What can hang from each mark:
motesip: kolut ruma
ruma: motesip retir rudebik
kolut: motesip retir rudebik
retir: kolut mesid ruma
rudebik: kolut retir ruma

Each row was made from one small tree. The marks that hang from a mark follow it in brackets, in alphabetical order. Every link used is in the known rows. Write each row's tree.
In the rows, 128 means zero.
Known rows:
kolut[motesip retir[mesid] rudebik[ruma]]: [102 108 100 202 197 139 157   4 140 165 106 139 122 126 105 149  55 121
  51 143 162  89]
motesip[kolut ruma[retir[mesid]]]: [132 134 120 147 115 103 154 127 125  83 117 142 121 115 136 150  69 140
 152 137 148 180]
motesip[ruma[retir[kolut mesid] rudebik]]: [114 136 129 176 161  84 171  97 119 143 124 142 107 137 128 134 129 149
 120 135 159 178]
kolut[motesip retir]: [125 119 110 165 183 142 113  62 129 140 118 128 139 115 121 140 128 107
  96 145 150  94]
retir[kolut[rudebik] mesid]: [ 97 119 128 148 175 135 205  57 125 137 135 129 132 137 126 141 102 147
  80 136 149 109]
rudebik[ruma[retir[kolut]]]: [ 99 131 165 151 106 109 186 114 136 103 111 137 115 143 121 145 104 160
 108 127 158 141]
rudebik[retir[mesid ruma]]: [121 122 101 168  80 136 232  79 116 161 151 132 112 145 107 141  71 138
 108 141 148 139]
motesip[kolut[retir[mesid] rudebik] ruma]: [113 112  88 167 200 138 125  57 137 120 123 136 146 100 129 140  70 123
 117 146 129 148]
rudebik[kolut]: [125 138 132 127 116 115 166 110 130  91 124 130 124 143 118 140 124 131
 128 123 120 114]
retir[mesid ruma]: [116 121 120 139 112 123 185  89 122 164 146 134 119 151 123 144  77 148
 128 132 148 138]
rudebik[kolut retir ruma]: [120 137 123 176  45 125 212  91 139  85 118 136 104 142  92 143  82 135
 101 129 121 127]
kolut[rudebik[retir]]: [114 120 102 167 153 141 184  91 123 140 123 124 127 118 107 117 127 108
  77 141 121 112]
motesip[kolut[retir rudebik]]: [110 113 111 147 221 151 120  79 134 121 117 119 158 104 131 126 127 112
 100 141 129 109]
kolut[motesip]: [133 128 124 156 133 125 128  93 124 124 116 129 129 122 125 144 129 116
 105 143 144 103]
kolut[retir[ruma]]: [109 113 118 141 166 137 135  85 132 170 139 128 138 137 122 131 114 130
 126 135 136 127]
rudebik[ruma]: [121 127 136 148  88 124 129 121 143 127 116 137 115 134 119 134  92 142
 122 125 129 139]
retir[mesid]: [129 127 116 135 123 128 161 102 124 140 138 132 119 136 125 137  87 136
 120 127 147 131]
rudebik[retir]: [132 129 109 156  96 140 171 117 122 125 133 126 122 121 112 124 121 118
 108 138 128 130]
motesip[kolut]: [134 130 132 127 114 135 127 137 128  89 126 123 142 115 139 136 126 130
 141 137 129 134]
rudebik[kolut[motesip retir] ruma]: [115 128 126 184 133 124 148  38 144 101 103 138 121 135 102 159  88 124
  88 136 143  91]
ruma[motesip]: [116 124 120 141 137 101 115 140 119 151 120 138 121 123 133 106 117 125
 118 121 143 126]
motesip[ruma]: [131 128 120 143 111 115 100 130 136 118 124 140 125 116 129 132 110 131
 151 133 110 165]
retir[kolut[rudebik] mesid ruma[motesip]]: [ 73 108 125 165 171 100 216  57 115 184 135 140 125 148 127 126  82 154
  75 135 166 113]
ruma[motesip retir rudebik]: [112 132 123 164 200  63 122 153 105 181 103 138 105 134 130  88 166 114
 105 117 164 141]
kolut[motesip[ruma[retir]] rudebik]: [112 123 116 179 198  93 135  82 124 123  87 141 123 112 121 142 119 108
  93 146 136 128]
motesip[kolut[rudebik]]: [116 122 125 136 170 135 138 111 128 104 115 121 148 112 134 129 130 120
 110 139 122 117]

Write each row's tree:
[104 109  95 156 232 144 157  45 129 171 130 129 134 126 117 128  90 118
  80 132 145 104]
kolut[retir[mesid] rudebik]
[115 120  98 180  72 114 216 101 107 142 141 137 118 127 123 126  57 137
 109 144 163 143]
rudebik[retir[mesid ruma[motesip[kolut]]]]
[ 88 126 144 173 111  81 211 100 123 136 112 151  98 146 124 132  53 166
  89 120 192 140]
rudebik[ruma[motesip retir[kolut mesid]]]
[103 121 141 143 104 127 217  70 122 147 154 132 126 156 127 154  87 168
 117 138 159 133]
retir[kolut mesid ruma]
[125 142 128 166 128  80 160  92 125  71  95 144 115 129 115 159 110 120
 124 139 135 131]
rudebik[kolut[motesip[ruma[retir]]]]
[111 109  81 196 222 130 126  13 132 156 113 142 132 108 115 148  74 110
  80 152 143 115]
kolut[motesip[ruma] retir[mesid] rudebik]
[103 124 129 164 150 112 195  91 133 108  99 136 117 131 121 144  57 143
  92 130 160 137]
motesip[kolut[rudebik[ruma[retir[mesid]]]]]
[101 130 152 159 102 108 220  89 133 115 120 141 105 151 119 154  63 169
 100 126 177 143]
rudebik[ruma[retir[kolut mesid]]]
[115 125 111 157 171 103 166 102 126  99 107 139 128 112 132 143  74 130
 122 140 140 163]
motesip[kolut[rudebik] ruma[retir[mesid]]]
[122 127 123 180 105 119 165  51 128 106 130 144 124 121 128 168  80 147
 110 153 153 137]
retir[kolut[motesip[ruma]] mesid]
[105 132 134 161  88  85 154 116 135 112 104 149 103 145 113 124  76 143
 112 113 137 123]
rudebik[kolut ruma[motesip]]
[140 135 117 165 137 105  76 139 128 114 118 134 131 107 139 122 155 123
 155 141 113 181]
motesip[kolut ruma[rudebik]]
[113 122 104 185 192  94 168  58 121 135  97 144 115 120 118 150  79 117
  85 146 155 130]
kolut[motesip[ruma[retir[mesid]]] rudebik]
[135 138 113 171 152  86 136 126 117 120 114 139 113 120 135 132 117 131
 144 136 150 190]
motesip[kolut ruma[retir[mesid] rudebik]]
[ 96 113  91 208 120 110 207  70 124 173 112 148  97 129 101 112  39 129
  52 129 157 123]
kolut[rudebik[retir[mesid] ruma[motesip]]]
[ 89 112 129 179 165 126 225  11 118 159 131 132 133 146 119 164  94 147
  63 156 166  90]
retir[kolut[motesip rudebik] mesid ruma]
[ 99 123 107 177 133 100 173  59 137 139 116 151 103 146 107 130  33 143
  95 114 161 115]
rudebik[kolut[retir[mesid]] ruma[motesip]]
[115 118 109 193 213 118 116  49 119 202 124 128 131 136 117 130 163 109
  94 148 153 110]
kolut[motesip retir[ruma[rudebik]]]
[119 129 107 147 162 132 182  54 131 118 136 132 125 143 112 146  81 132
 112 125 145 109]
rudebik[kolut[retir[mesid]]]
[110 122 130 190  84 136 228  52 116 127 137 127 131 135 110 157 123 136
  80 164 154 107]
rudebik[retir[kolut[motesip] ruma]]
[115 130 133 155 107 105 188 108 133 133 112 143  98 147 115 144  54 150
 111 119 166 148]
rudebik[ruma[retir[mesid]]]
[120 134 115 170 180  70 152 137 101 153 110 138 108 128 139 105 124 126
 110 124 183 150]
ruma[motesip[kolut] retir[mesid] rudebik]
[107 113  92 203 140 134 237  19 112 173 129 131 119 136  99 150  79 117
  53 159 155  98]
kolut[motesip rudebik[retir[mesid ruma]]]
[122 118  76 214 137 127 187  34 121 137 116 141 115 109 103 147  69 108
  68 160 136 127]
kolut[motesip[ruma] rudebik[retir[mesid]]]
[133 136 105 200 175  77 138  84 113 156 105 145 101 128 121 140 121 117
 107 142 165 157]
kolut[motesip[ruma[retir[mesid] rudebik]]]
[133 126 102 174 187 121  60 108 133 131 121 133 141 100 135 119 152 114
 145 143 120 172]
motesip[kolut[retir] ruma[rudebik]]
[ 85 117 118 178 174  77 186  95 124 170  93 151  95 139 116 115  48 138
  69 116 175 128]
kolut[rudebik[ruma[motesip retir[mesid]]]]
[110 120 126 145 111 100 138 137 117 136 126 135 134 126 142 120 103 138
 136 135 145 139]
retir[ruma[motesip[kolut]]]
[132 121  95 158 142 138 114  83 136 103 133 138 139 103 134 147  64 133
 148 143 135 166]
motesip[kolut[retir[mesid]] ruma]
[112 132 153 158 150 109 184  88 117 101 111 129 129 131 128 155 141 134
  89 146 171 103]
ruma[retir[kolut[motesip]]]
